What can hang from each mark:
Z: E
R: F X
L: T X
T: L R
V: F
X: R V
E: L Z

Every row comes from one small tree of marks. The marks that hang from a mark follow it in brackets, in alphabetical order. Every link used is in the known rows. Which tree was each row made from?
Known rows:
E[L[T[R] X] Z]:   1.3   0.4  11.8 -20.6  14.3 -10.4  -6.9  29.7   8.0 -20.3  -2.6  -1.2  -7.0  -7.1  -1.2  24.9  13.1  -7.3
E[L[X[V]] Z]:  -7.4  11.5 -30.1 -15.4   7.2  -1.9  14.3   2.9  -4.9  -6.3   8.9 -11.7  -0.2  -6.9   9.2   7.8  16.5 -20.1
T[L[X[V[F]]] R]:   6.8 -12.6   6.9 -12.5 -20.3 -11.5  21.9  -5.8   6.6   4.8  -5.5 -11.5  19.4  34.2 -38.5  -8.1  11.9  -1.3
R[F]:   5.7  19.8  -5.0  26.3   6.0   4.4 -18.3  -8.6 -15.1   1.6   7.3 -13.8   2.0  -7.4  26.1   8.1  13.0  -1.9
L[X[V[F]]]: -13.1  21.6   5.5 -13.9   0.2 -13.0 -16.8   6.7  -1.6   4.5  22.3 -17.9  14.1  16.0  17.2  10.5   4.6   8.3
X[R V]:   6.3 -16.2 -41.3   5.8  -3.6 -12.3   6.4 -27.6  12.9  15.1  -5.8  12.6  -7.1  -8.0  -5.8 -21.3  -2.9   9.1
T[L[X[R]]]:  -1.0 -12.2  15.7  -8.2  -9.4  -2.8  -6.7   1.9  -5.1   9.8  -6.7  -6.8  -6.6   0.1 -27.5   0.1  -8.4  -2.1
Z[E[L[T[R[F]]]]]:  13.1  -7.7  25.4  26.6  -8.1  29.3  27.4  -5.1   2.0 -15.1 -11.8  16.9  -0.8  13.4 -16.6  14.1   5.2 -12.2
Z[E[L[T]]]:  -5.0  19.8  17.6  14.8  12.5  20.3  10.7   5.6   4.6  -5.6 -15.4  -4.5 -19.7  -1.3   8.8  38.9  -6.8 -26.5
Z[E]:  -2.4  20.3   3.0  27.6  17.1   7.5  17.8 -11.8  -6.5   8.7  -0.7  -8.3 -31.5 -14.0  15.9  20.8  11.8 -13.1
E[L[X] Z]:  -9.4  17.3  -6.6  -9.3  19.9  -1.8  -4.9  20.2 -14.5 -11.5   2.3 -23.5 -12.1 -14.4  12.7  27.9  21.2 -19.8
R[X[V]]:  -6.9   8.7 -26.7   6.6   3.6   1.2   1.0 -16.4  -6.8  12.6   3.5  -2.4   5.5  -7.8  21.7 -22.2  -5.3   6.2
R[X]:  -7.8  15.6  -1.9  11.7  17.9   3.0 -12.4   3.9 -16.6   7.3  -2.0 -13.2  -4.7 -16.7  27.7  -2.5   0.7   7.2
E[L Z]:   1.6  10.2 -39.1  13.9  27.0   1.8   4.5   5.9  -6.3  -9.8 -13.9 -22.0 -18.1 -19.3   7.2  24.0  28.4 -19.1
T[R]:  12.8  -1.4 -11.6  14.2  12.1 -18.1  13.6 -18.0   7.2   8.5 -24.9   1.7 -17.3 -11.1   3.1   0.3  24.6   1.6
Z[E[L[T[R] X]]]:  -1.8   3.2  50.8  -7.2  -0.8  10.4  25.3  10.0   7.5  -8.6 -12.9  15.6 -15.0   8.1 -13.1  25.0  -1.7 -16.7
X[R V[F]]:   3.3 -17.7 -28.2   7.1  -1.5 -10.5  -7.4  -9.5  14.0   5.1   5.4  -0.4   6.2  11.1 -13.9 -10.9   1.0  22.5
Z[E[L[X]]]: -14.4  20.8  33.5   1.2   6.9  20.4  28.3   0.6 -16.1   0.5  -5.3  -6.4 -16.0   0.4   2.3  28.6   6.5 -28.3
X[R]:   4.9 -11.2 -15.3  12.0   9.9  -8.7 -12.3 -11.0   3.3  10.9 -11.2   2.6 -16.2 -15.5   0.4  -1.8   2.8  10.6
E[L[T[R[X]]] Z]:   6.1 -13.9  -9.5   0.9  18.5   5.5  -1.1  26.7   4.0 -21.5 -12.1   2.9  -0.8 -12.3  -4.9   3.3   6.4   5.9
T[L R[X[V]]]:  12.0 -25.1 -25.5   8.1 -18.0   4.4  41.8 -27.9   1.9  12.6 -24.5   5.2  11.5   9.0 -35.1 -39.0   2.9  -0.2
T[R[X[V]]]:   7.2 -16.5 -25.9   6.0  -2.5  -5.6  27.8 -26.4   3.5  12.2 -11.7  14.9   5.8  -3.1  -2.4 -39.2   6.0  13.7

Write each row's tree:
  5.4 -18.3 -13.5   5.9   0.1  -4.9  13.6  -6.9   3.5   2.2  -0.6   1.8  20.3  14.9 -12.0 -26.6  11.3  28.5
T[R[X[V[F]]]]
 -1.3  16.8 -20.8   3.7  26.6  -1.6 -23.5  25.9   6.3 -18.7  -6.2 -18.4 -14.0 -16.5  18.7  36.0   7.6 -16.5
E[L[T] Z]
 -9.2  19.4 -15.0 -24.6   6.6  -5.6 -15.6  22.1   8.1 -13.1  15.7  -9.1   0.8  -2.9  20.0  21.2  -6.0 -15.4
E[L[T X[V]] Z]
  2.5 -16.1  22.1   3.4 -23.3  10.9 -15.8   0.3 -19.0   1.9  11.9  -5.1  10.7   8.4 -28.8  -7.7  -8.1   3.1
T[L[X[R[F]]]]
 10.2 -19.1 -35.4  18.0 -17.2   3.7  -2.6 -28.1   0.1   7.1  12.4  15.6  11.3   1.1  -7.2 -29.9  -2.9  15.2
X[R[F] V]
 -8.4   5.2 -14.6   7.8   6.9   2.2 -10.3   2.7  -5.0   3.1  14.4 -15.8  20.3  10.8  13.0 -12.9  -0.3  20.3
R[X[V[F]]]
-13.1  32.0  11.2 -22.9  -2.2 -19.6 -29.8   7.3  10.5   6.6  19.6  -1.5   1.3   0.5  39.0  12.1 -20.4  -2.5
L[T X[V]]
 -4.0 -14.6  -9.6 -12.0  13.6   1.2  -7.2  19.4  -7.3 -11.6   2.8  -3.6  -9.9 -13.7 -14.2  11.0  10.2  -2.5
E[L[X[R]] Z]
  0.6   8.9  12.4 -24.5  -7.0 -25.8  -3.9  -2.6  20.3   6.3   5.2  15.2   2.0   5.1  14.1  -5.6  -9.3   6.3
L[T[R] X[V]]
 -2.3   5.6 -20.0  18.6  -9.1  15.0  -4.9 -15.2 -19.6   3.5  21.0  -0.1  25.5   0.3  22.5 -30.5  -5.0  12.0
R[F X[V]]
  9.5  -9.3  -6.6 -11.8 -22.9 -12.5  34.4 -23.2   5.4  14.2 -15.1   2.0   4.8  14.6 -29.1 -19.1   6.7 -12.5
T[L[X[V]] R]
  4.2 -22.7  -3.7  -2.8 -36.7   8.7   0.7 -17.3  -9.0   7.3  15.8   5.6  21.9  17.1 -32.4 -28.3 -14.0   2.2
T[L[X[R[F] V]]]
 13.5  -6.9 -20.8   4.2  20.7  -8.4   2.5  14.6  17.8 -19.6 -21.6  -0.7 -14.1 -12.4  -5.0  21.2  19.8  -8.1
E[L[T[R]] Z]
  4.5  -7.5  -7.5  -2.5  -2.2  -7.3   0.3  -6.1  14.7   3.9  -4.2  18.8   9.6  -2.4  10.0 -26.0 -14.4  18.3
L[T[R[X[V]]]]
  0.8 -18.8  -8.7 -16.0 -23.4  -5.6  11.3 -15.9   2.7  15.2  -2.1   2.7   3.8   8.1 -31.4 -19.8 -15.1  -4.4
T[L[X[R V]]]
  6.3   2.2  17.9 -12.2 -22.0 -10.3 -14.1  -2.8   7.7  -2.3  22.9  17.9  20.4  15.3  13.3 -12.5  -9.4  10.9
L[T[R[F]] X[V]]
 -3.6   2.4  39.2  -6.9  -9.1  -1.7 -56.8  23.8  -3.5  -7.6  32.1   9.5   9.1   0.7  15.6   6.5 -24.8  21.6
L[T X[R[F]]]
-15.3  28.9  50.3  -7.5   6.8  18.2  -0.3  20.5  -3.8  -7.3   3.3  -3.9 -12.7   3.2  13.7  41.0 -14.0 -23.9
Z[E[L[T X]]]
 -7.6   6.5  33.2 -19.6   4.9 -17.3 -49.4  23.8   8.1   1.9  13.2   5.9  -9.4  -9.4  16.2  13.1 -24.9  15.4
L[T X[R]]
  3.1  -2.4  17.0   3.6  10.7  -6.2 -16.0  11.3   6.2  -1.4  -8.6   9.8  -1.7  -8.6  15.6  -4.1  -8.4  19.6
L[T[R[X]]]
-13.5  13.8   7.9  -3.6  -6.3  19.2  44.9 -16.0  -6.0   6.6  -1.2   3.5  -4.9  10.0  -3.2   9.3   1.0 -30.0
Z[E[L[X[V]]]]
 -6.1  -8.2   7.4 -21.4  12.1  -2.6 -33.7  37.5   5.3 -19.4   9.4  -1.6  -8.6 -12.2  -0.9  22.9 -10.9   2.1
E[L[T X[R]] Z]
  8.5  -5.3  23.5  14.8  -2.7   8.0 -24.6  11.8  -5.6  -9.7   9.2  11.9  15.6  -1.0  11.9 -13.9  -7.6  25.3
L[T[R[F X]]]
  1.9 -12.0  30.9  12.1   5.0  26.2  30.2   6.6   1.7 -10.6 -20.1  16.7  -7.0   2.9 -17.1   3.9  -7.0  -2.8
Z[E[L[T[R[X]]]]]
 -6.2  14.8  -6.1 -12.1 -16.3  -7.2  11.3 -13.2  -4.0  15.0  -1.1 -17.1   4.2   7.7  -5.1  -1.9  -4.8 -19.4
T[L[X[V]]]
 10.9 -20.6  -2.5  14.0  -4.8   5.8  23.3  -9.5  -8.0   6.8 -29.5  -5.6   1.5  -0.4 -30.9 -20.8   7.5   1.4
T[L R[X]]
  0.9 -12.0  -2.7  -3.6 -21.2   1.5 -12.8 -14.0  -6.9   6.4  29.1  15.0  16.8   5.9  -2.1 -26.6 -10.5  16.1
L[X[R[F] V]]
